Each row was made from one walk, in order. Every step used is in the known rows, and no mark comes twice. Write each row's walk.
In the rows, zero is written as 128.
Known rows
t c l z: [165 130  98 146 167 118 125 102 121 130 159 147 120 170  68 119 109 120
 158 122 148 116 185 125  81 133 147 155]
t c m: [128 146  99 138 206 113 164  80 168 113 166  89  99  89  63  88 102  77
 111 164 123 127 176 110  73 141 158 121]
b l z c: [160 133 101 106 177 126  97 129 119 116 124 102 123 137  91 116 139 169
 142 120 143  96 160 139  96 145 187 144]
l b c t: [152 153 100 137 145 104 126  64 143  97  84  76 136 105  78 115  91 114
 108 179 114 140 129 142  92 139 148 120]
m b l z c: [169 134 111  93 176  94  98 121 121  98 118 104 116 155 123 111 141 162
 147 109 135  99 159 115 107 157 206 132]
l z c: [176 144 102 102 184 119 105 120 115 107 131 104 106 143  86 121 138 156
 115 107 155 100 163 133 119 113 183 135]
z l b c: [144 146 110 116 154  96  95  50 161  83  89  99 103  92  84 120  73 160
  99 161 115 108 143 155  87 137 169 141]
m l z c t: [166 140 117 128 165 148 128 142 108 109 150  78 126 157  79 108 122 133
 125 116 146  87 157  96 132 126 158 158]
b l: [144 135  87 123 150 128 115  69 149 122 140  91 122  78  93 102 109 133
 119 144  99 124 168 129  61 163 161 138]
m c t l z: [136 114  82 145 174 150  78 106 131 131 159  89 110 155  84 110 125 144
 132 130 112 113 188 157 126 120 113 143]
l z: [170 138  94 111 165 125 109  83 139 103 148 105 121 117  91 129  99 128
  99 107 125 125 190 147 124 111 173 138]
z l b: [143 136  93 108 166 115 110  44 148  96 135 136  98 117  92 122  66 159
  79 141 133  98 162 158  94 131 174 125]
l b c: [154 166  93  96 163  91 115  47 157  96  82  91 122  78  89 123  94 129
  98 169 119 138 138 145  85 125 170 121]
c t z l: [141  87  95 177 128 137 104  54 140  90 166  78  61 127  79 107  64 122
 145 143 113  94 174 152 125 166 140 150]
z l: [148 117 108 138 152 126 103  60 147  95 158 108  78 103  78 107  79 153
  87 118 106  92 183 135  94 138 157 147]
m l b: [149 170  86  70 173 132 139  56 149 117 152 114 126  90 106 116  82 121
  78 141 139 114 160 102  96 115 173 142]
m b: [175 139  97  96 162  79 126  42 146  89 138 102  92 108 127 105 107 102
  91 111 107 138 176  90 107 140 188 109]
m b l: [158 132  97 104 151  93 115  55 151 100 131  97 112 100 132  97 110 122
 123 129  93 130 171 101  77 176 186 123]
z c l b: [166 148  84  96 170 107 127  88 103 133 119 152 116 138  87 119 119 144
 132 156 160  96 135 121  65 123 165 112]
b c l: [170 137 101 143 130 103 118  77 130 116 112  99 116  83  75 110 106 117
 143 152 100 127 159 109  56 128 132 149]
m l z c: [171 150 114  87 182 139 114 131 118 110 153  93 113 136  94 114 130 150
 115  99 156  86 166  91 129 110 181 165]
b l z: [154 131  94 114 157 131  98  95 142 112 143 102 140 112 101 121 100 147
 128 122 112 120 183 155  95 146 177 148]
c t l z: [159 117  90 139 143 152 106  98 140 113 148  73 114 151  87 121 109 124
 149 114 113 108 189 165 130 114 130 145]

Which walk is each row?
[144 136  72 114 150 139 124  55 144 123 126  90 112 130  90 119 104 122
 131 157 125 113 153 161  95 122 135 113]  c t l b
[138 129  93 124 148  99  87  34 163  79  99  88  78  96  95 125  67 143
 140 169 123 111 142 168 106 150 166 145]  t z l b c
[164 136 104 144 162 130 134 109 108 114 129  81 105 136  66  99 135 126
 114 141 134 106 143 111  98 141 150 121]  z c t
[154 143 108 104 204 116 131 135 135  97 145  85 116  99  81 105 114 117
 114 138 136  98 174 132 125 111 189 120]  l z c m
[147 131  99 102 195 130 119 136 144 106 148  65  99 110  88 103 126 122
 151 127 131  85 179 144 122 104 169 129]  t l z c m
[155 125  88 141 152 148 119 105 123 125 135  58  85 140  73  98 152 135
 157 129 125  87 156 128  98 128 122 134]  z c t l
[160 124  76 116 170 121 111  76 120 113 140  78  60 116  91 109 135 123
 152 134 157 103 152 124 115 140 169 130]  t z c
[145 133 107 101 182  86 130 100 147  95 130  80 111  89 127  81 120 114
 139 150 101 110 158  93  80 176 201 110]  z c m b l
[139  93 108 184 121 123  93  58 149  77 133  55  67 113  76 105  68 127
 159 155 103 100 160 155 122 169 138 160]  b c t z l
[141 131 102 105 168  89 133  73 166  89 144  82 122  69 133  84  94  94
 123 150  80 128 176 101  80 176 195 111]  c m b l
[137 138  96  98 185 143 146 107 148 106 182  49  85  69  98  88 105  84
 143 144 137  87 167  76 122 129 171 158]  t z c m l
[170 140 116 146 136  81 125  65 145  77  95  56 112 109 102  99 104  95
 117 149  85 146 147  96 108 155 155 121]  m b c t
[142 134 108 109 194 122 122 145 140 105 142  80 129  94  90  99 116 129
 139 147 124  94 167 137 102 139 192 128]  b l z c m
[174 152 111 108 152  64 112  48 161  74  92  70  96  83 120 105 110 109
 110 132  90 147 157  94  99 145 180 126]  m b c
[147 157  82  98 155 108  99  47 169 109  83  71 106  84  95 120 111 136
 137 159 114 123 144 158  79 113 147 135]  t l b c
[176 137 108 136 137 107 101 102 130 106 116 108 134 116  83 125  97 128
 151 128 113 124 173 139  91 117 150 160]  b c l z
[163 145  73 102 154 113 133  57 120 130 132 154 128 117  91 122  86 122
 116 162 138 119 156 135  62 121 157 116]  c l b
[153 116  87 167 128 119 116  53 145  92 117  38  88  95  81 108  93  83
 163 167 109 139 149 142 120 158 138 142]  b c t z
[160 142 110 161 136 115 125  78 142  94 103  55 123  91  66 102 102 104
 112 160  93 138 146 123  94 145 134 135]  b c t
